What can hang from each mark:
E: X
W: X
D: A K P X
P: D E W
B: P X
X: D E

Known rows, with every way that one mark hangs from another:
X(D(A K)): [ -3.4   2.9   0.5  17.2  19.4  -0.9  22.0   2.0  -0.3 -26.0  -9.2  -3.0
   4.8  -3.4   6.6  19.4 -22.0]
P(D(A) E W(X)): [  8.8 -14.1  -9.2  -9.6  -1.6 -11.0   9.4   0.6  -3.5  16.6   6.8   5.9
  -5.1   8.2  10.4  11.7 -26.2]
X(D(A K P(W)) E): [  5.7   2.8   0.5  27.5  19.7   8.5 -13.1  -4.9  -1.3   8.7   2.5   5.0
 -16.1  14.6   3.2   5.4 -25.5]
D(A K P(E)): [ -0.5   4.2   2.4  20.6  35.1  -6.4 -21.4 -10.3  -3.3   5.9  14.2 -10.1
  13.7   7.4  19.5  11.6 -28.6]
W(X(D(A))): [ -8.9  -2.6  -3.5 -10.2 -31.1  -2.3  33.2   8.3   4.5 -17.0  -5.2   2.9
 -10.2 -16.3  -8.2  11.9  18.3]
B(X(D(A P(W)) E)): [ -0.9   1.2   5.8   0.6  -9.0  10.7 -27.5   0.5   1.1  14.7   3.0  15.4
 -21.0   8.9  -4.2 -10.9  23.3]
W(X(D(K) E)): [  5.9   4.2  -1.4  28.2 -15.7   8.5  42.1   5.6  -0.4 -25.5 -12.5  -1.1
 -16.0  -9.2 -23.7  -2.3  16.2]
B(P(W) X): [ -6.9  -1.0  -3.5 -72.1   3.0  -5.1 -24.3   6.8  -2.2  14.3 -11.8   6.3
  14.9 -19.0  -6.6 -10.7  35.0]
B(P(D(K) W) X(E)): [  9.9   0.1  -1.4 -16.7  15.2   0.2 -14.5   4.7  -7.0   6.8 -11.0   2.9
  -2.7  19.9  -9.5 -22.4  -4.1]
W(X(D(A K P(E)))): [  1.4   1.6  -5.3  29.4  -1.1   5.0   7.0  -2.5   3.2  16.3  16.7   9.9
 -11.8  10.4   4.1  10.7 -19.1]
X(D(A P(W))): [ -3.8  -0.6  -0.6 -22.2   1.3   0.2 -13.0  -0.5   3.4  14.1   3.0   5.9
  -9.3  -6.4   6.8  11.5  -8.7]
E(X(D(A P))): [-18.8  -0.7   5.5  -3.9 -13.8  10.2 -21.5  -0.1   6.7  -4.4   1.6   3.0
  -7.7  -8.4  -6.1 -16.4  10.3]
D(K P X): [ -1.9   7.0   7.7  -1.1  -7.0  -6.1   4.8  -2.2   1.4 -17.1   1.9 -15.6
  25.7  -5.3  -1.2 -12.3   3.6]
X(D(P) E): [  3.0  11.4   8.8   7.4 -12.5   5.5   8.9   0.6   3.8 -13.8  -6.7 -17.7
 -18.9 -15.0 -17.6 -14.1  32.7]
X(D(A) E): [  0.5   4.3   4.8  19.5  -4.0   1.0  19.9   1.7   0.9 -26.7 -12.0 -14.6
 -11.0  -4.8  -4.4   3.0  20.0]
W(X): [ -7.4  -1.8  -0.2 -33.9 -24.6  -9.2  27.3   6.9   0.1 -23.4  -9.3  -9.0
   6.0 -35.7 -15.3   0.8  32.8]
B(P(W) X(D E)): [  3.4   3.4  -3.0 -35.6  -7.3  10.3  -9.9   7.3   0.7  14.0 -16.3   7.5
 -11.6  -6.1 -19.5 -21.1  47.0]
D(A K P): [ -9.6   5.0   5.0   0.1  20.3  -7.7 -14.2  -4.5  -1.6 -11.4   6.4 -10.3
  12.0  -1.3  11.1   8.8 -20.8]

Rows:
[  4.9   0.1   3.8  22.2   4.6   0.9 -21.3  -7.5  -2.6   6.8   8.1  -4.3
  11.9  23.0   8.7  -9.9 -12.4]
D(A K P(W) X(E))
[-17.0  -4.9   3.0  -1.6  -9.8   7.9   1.0   3.6   4.0 -21.4 -11.4   2.3
   0.7 -13.0  -6.7  -7.3  11.7]
E(X(D(A)))
[  4.9 -10.4 -12.1  -3.9  -5.8   1.4  14.3   2.2   1.0  21.6   3.5  17.7
 -10.3  -4.6   4.9  20.0  -4.5]
P(E W(X(D(A))))
[  8.9  -6.6   1.9 -25.3 -15.9 -12.5  23.3   5.2  -0.6 -13.8 -10.8 -11.8
  16.8  -4.7   0.2  -9.5  -4.0]
P(D(X) W)
[  1.9   2.7   6.8  35.7  -0.9  -4.0  13.2  -2.7  -3.3 -31.5  -5.5 -18.1
  21.5  16.0   4.4  -7.1   5.8]
D(A K X(E))
[  6.3  -3.3  -2.2  15.7  19.8  -4.4 -25.0 -10.1  -2.0  25.9  17.8   1.5
  24.8  21.5  23.9   3.7 -33.0]
D(A K P(E W) X)
[  6.7  -4.0  -7.9  -5.2  14.5  -0.6 -12.1  -4.9  -3.2  30.8  12.3  10.4
   2.6  -7.7   0.8   6.5 -18.8]
D(K P(E W(X)))
[ 11.6 -13.2 -10.6  14.5  16.5  -8.4   9.4  -0.6  -6.4  16.7   8.2  11.3
  -1.0  18.9  14.2  18.0 -54.2]
P(D(A K) E W(X))
[ -1.2   5.2   0.1  34.7 -19.5   8.4   9.9  -0.3   2.5  -4.4   8.0   3.0
 -25.1  11.2 -11.8  -1.8   1.7]
W(X(D(A K P) E))
[ -9.9   3.1   8.0 -16.5 -24.1 -10.4  -6.8  -2.0   4.1 -10.9   7.7 -17.6
  19.8  -0.4   7.6  -9.2  18.8]
D(A P X)
[  0.9   1.5  -5.6  -2.6  15.7  11.5 -20.1   3.5  -2.5  16.5  -7.7  17.2
  -7.9  22.9  -2.3  -6.7   4.2]
B(P(W) X(D(A K) E))
[  0.8   1.2   0.8 -21.2  27.3  -3.6 -17.1  -4.2  -3.7   5.6   0.2  -0.8
  12.1 -15.6   3.1   5.9 -22.4]
D(K P(W))
[  3.1  -6.8  -6.8   2.4 -20.9   5.0  17.8   4.1   0.7   1.1  -5.8  11.2
 -22.3  -4.2 -10.9   6.4  15.9]
P(W(X(D(A) E)))
[  7.3  -0.6  -5.2  21.4  35.4   4.8 -16.9  -7.9  -0.7  28.9  12.1  10.2
  -2.5  13.1  18.4  18.4 -45.4]
X(D(A K P(E W)))
[-10.8   1.8   6.1 -10.1 -11.7   1.5  10.6   7.6   2.2 -20.4  -8.8   7.1
  -0.4  -8.8  -1.3   3.4  26.8]
B(X(D(A)))
[  3.6   5.2   6.3  -4.3 -11.2  -7.9  -1.8  -5.0   2.8   1.7   8.2 -22.0
  22.5  -8.3   3.0 -15.6  23.0]
D(P(E) X)
